Every row comes from one small tree of marks. The marks that hang from a mark follow it in brackets, in alphabetical order. Every link used is in the known rows. Which tree was each row made from?
Known rows
tedi(kudo(goliz(dutu))): [  7.3 -33.3   6.1   8.3  10.9 -26.7  72.5 -29.8 -34.9   5.5   9.9 -30.5
   0.5   0.2  36.3 -37.5  20.1  -2.5]
kudo(goliz nuzad): [-28.5  10.6 -28.4  -2.7 -13.2  -5.4   5.3 -36.9  -3.6  19.5   8.0 -26.5
   6.2 -11.0  63.7  36.5  12.8  28.8]
kudo(nuzad): [-45.5  42.6 -29.7  48.2  -7.2  39.4 -21.7 -24.6   2.7 -17.6   1.4 -31.1
  -5.5   5.6  12.8  46.3  37.5  14.7]
munur(dutu(goliz) nuzad): [ 15.7 -43.8  -8.0 -14.6 -28.0  17.2 -14.4  43.6   3.1 -16.6 -15.3 -21.8
  11.3   3.1 -27.2 -29.8 -31.1 -25.6]
munur(kudo(goliz)): [-10.1 -34.8  -7.0 -33.6   0.6 -32.2  35.4 -64.1 -26.4  11.1  27.9  14.4
 -45.6 -44.2  44.0  20.9 -19.7  42.6]
nuzad(munur(dutu kudo(goliz))): [ 32.4 -74.2   5.2 -65.5  35.3 -16.4  14.3   0.3  22.0  33.2 -27.2  24.3
  -5.2 -30.6 -24.8 -29.6 -56.9 -43.2]
munur(dutu kudo nuzad): [-10.1  -6.2 -17.8 -10.2  18.7  21.7 -34.1  21.5  -4.3  18.7   0.9  31.1
 -30.9   2.7 -37.8   9.4 -61.8   7.6]
munur(dutu(goliz) kudo(nuzad)): [-19.1 -22.6 -38.1 -42.9 -30.8   2.3 -34.3  17.9  -0.7   0.7 -45.6 -64.5
   0.5   7.6 -17.7 -48.1  -5.9   9.9]
munur(dutu(goliz) kudo nuzad): [ 11.0 -48.3  -6.0 -42.8 -26.8  -2.6 -21.6  34.2  -9.9   2.6 -11.4  -9.6
 -21.1  -2.1 -30.2 -33.7 -57.1   7.0]
dutu(goliz munur(nuzad)): [ 40.1 -28.2  31.9   6.1 -54.6  19.6  27.5  14.2  15.0 -27.4   2.5  40.3
  -0.5 -19.3  -3.7  34.3 -20.3  18.1]
kudo(goliz): [ -8.5 -23.0  -7.1  -5.9   2.5 -13.0  41.7 -51.7 -12.6 -10.0  33.0  -1.3
 -13.4 -41.4  47.0  21.3   5.7   7.6]
goliz(dutu kudo): [-11.4  53.4  13.7  42.0  21.1  -0.9 -13.4  33.9 -35.2 -69.3  75.6 -23.5
  14.6  36.3 -14.3 -52.1  61.0 -42.1]
munur(dutu kudo(goliz) nuzad): [ 11.7 -44.7 -12.4 -50.9   7.3 -22.1 -13.0   4.2 -15.8  49.5  -1.3  34.6
 -23.1 -16.9  10.0   6.8 -82.6  18.8]
munur(kudo): [-31.3   5.6 -13.2  10.6   1.3   8.9  15.8 -45.7 -12.8 -23.1  27.3  11.3
 -54.3 -30.1  -4.8  21.7   1.0  29.1]
goliz(kudo): [-21.8  49.8  11.7  51.8   9.9  39.5 -28.3   1.8 -12.5 -51.8  73.2  -0.5
 -43.9   7.6 -13.3  -5.1  59.6 -28.3]
tedi(kudo(goliz nuzad(munur))): [ 21.9 -19.8  -4.0  18.9  -3.4  31.4  15.4 -26.6  30.2  59.3 -51.1 -16.0
 -28.3   3.6  18.6  31.7   6.7  -9.9]
goliz(dutu): [-20.1  10.1  -0.8  23.5  16.6  -5.8  36.5  -4.1 -23.7 -63.2  37.3 -28.2
  33.6   4.1  -1.4 -15.1  27.3 -17.8]
tedi(kudo): [-26.9   5.6  -4.3  68.8   8.3  52.8  27.5 -47.9  -2.9  -9.5   5.5 -10.5
 -62.4 -13.6 -14.3  14.8  41.0   2.4]
nuzad(munur(dutu kudo)): [ 12.3 -35.1   1.8 -18.1  41.8  26.9  -5.2  16.6  32.1   3.4 -31.3  17.4
 -17.9 -15.5 -72.2 -22.8 -36.3 -49.4]
tedof(kudo(goliz nuzad(munur))): [  2.6  29.7   1.4   2.2   9.1   6.6 -27.2 -13.8  52.0  41.8 -35.8   2.4
   2.4 -11.5   7.6  35.0  26.3 -31.4]

Write each row's tree
[-23.2  81.3  -1.9  47.1   3.8   5.1 -53.9  45.8 -27.2 -42.8  49.8 -48.4
  27.2  62.7   1.4 -34.0  66.3 -19.2]  goliz(dutu kudo(nuzad))
[ 35.3  54.7  52.2  46.6   6.3  13.7 -19.9  68.5 -16.3 -44.4  64.2  61.4
  26.6  41.5 -26.7  -1.4   8.9 -15.9]  goliz(dutu(munur(nuzad)) kudo)
[-14.7  17.9  10.9 -13.1  20.3 -51.7  23.1 -20.1 -17.4 -17.6  22.6  -8.5
  34.7 -12.1  19.5 -29.6  36.8 -25.3]  tedof(kudo(goliz(dutu)))
[ 15.5  33.0   8.7 -15.5  15.5 -42.1 -14.1  17.6  30.4  13.4 -31.5 -21.0
  61.7  20.4   5.2  -7.7  27.3 -44.0]  tedof(kudo(goliz(dutu) nuzad(munur)))
[ -2.1  -9.7   1.5 -30.1 -17.1 -15.6  10.0 -46.0   4.6  36.8 -11.9  49.3
 -10.8 -26.8  35.6  42.8 -22.6  63.9]  dutu(munur(kudo(goliz nuzad)))
[ 24.0   8.2  32.4  -1.6  -3.9 -18.3  17.2  19.2 -17.4 -17.4  13.1  74.4
  14.0   7.5 -20.8  28.7 -48.1  42.5]  goliz(dutu(munur(kudo nuzad)))
[ 13.2  -6.6  12.1  15.1  -9.7  -9.6  41.5 -12.7   0.4  32.3 -35.3   4.1
  36.4  17.4  28.1  -7.1  17.1  22.6]  tedi(kudo(goliz(dutu(munur)) nuzad))
[ 25.2 -35.9 -15.4 -24.5 -17.5  36.2 -26.6  53.6  48.5  -8.9 -69.1 -65.3
  44.0  13.7 -45.9 -43.1   0.3 -63.0]  kudo(nuzad(munur(dutu(goliz))))
[-44.6  48.4 -20.2   5.3  -2.9  -5.6 -36.2 -41.4  16.4  23.6  -3.9 -12.4
  -6.9 -12.6  35.7  30.1  43.8   8.6]  tedof(kudo(goliz nuzad))
[ -0.6   3.0 -20.5  15.3  22.4  60.8 -39.8  34.1  50.4  10.4 -52.2 -25.7
  30.2  17.5 -51.3  -3.1  -3.8 -60.2]  kudo(nuzad(munur(dutu)))
[ 24.8 -17.8   5.1 -43.7  -5.4 -74.6  31.7   1.2 -50.9  17.5  35.3  26.8
   6.5   1.5  46.8  13.6 -63.0  48.6]  munur(kudo(goliz(dutu)) nuzad)
[ 49.0 -33.8  40.4  10.9  -4.1 -14.8  58.7   2.0 -10.3  28.8  -0.9  55.8
  14.2   5.7  20.2  11.7 -28.7  20.7]  tedi(kudo(goliz(dutu(munur(nuzad)))))
[-20.9  67.9  -1.4  45.5   9.6  46.3 -52.1  -1.0  59.7   3.6 -37.1  -4.5
  -8.4   6.7 -37.6  43.7  50.6 -38.9]  tedof(kudo(nuzad(munur)))
[  0.8 -13.3   5.3 -20.9 -53.9   2.9   3.7 -12.0  13.4 -10.9 -31.8   5.2
  -9.2 -14.5   0.6  10.9   5.0  56.3]  dutu(goliz munur(kudo(nuzad)))
[-43.3  16.6 -44.2  -7.7  15.2  24.0 -49.8   0.0   2.9  16.9 -32.4 -25.6
 -11.5  10.2 -27.8 -10.3  -9.3  11.8]  munur(dutu kudo(nuzad))
[ 28.6  19.7  49.0 -10.2   7.0 -36.7  17.2  12.8   6.9   4.9  10.4  76.4
  45.8  -3.8   5.3  17.3 -12.7  -3.1]  tedof(kudo(goliz(dutu(munur(nuzad)))))
[ 26.8  -2.8   5.6  -1.5 -22.8  31.5 -59.4  87.6  -6.6 -25.8  28.7 -25.4
 -11.6  29.0 -43.2 -67.4   0.2 -49.2]  munur(dutu(goliz(kudo)) nuzad)
[ -7.7   5.0 -13.7  11.4  -3.3 -18.4  26.2 -18.8 -26.1  29.0 -18.7 -55.0
  19.4  27.4  48.8 -17.4  23.5  20.6]  tedi(kudo(goliz(dutu) nuzad))
[  5.6 -27.5   0.3 -46.6   8.9 -75.2  53.5 -27.7 -43.9  -9.4  33.4  -6.8
  15.6 -17.3  44.0 -24.5 -20.5  29.1]  munur(kudo(goliz(dutu)))
[-25.8  31.5   1.9  16.7  -9.5  25.1 -10.5 -29.6  17.4   3.9 -14.6  41.8
 -19.2  -8.9  -6.7  52.5   2.0  52.6]  dutu(munur(kudo(nuzad)))
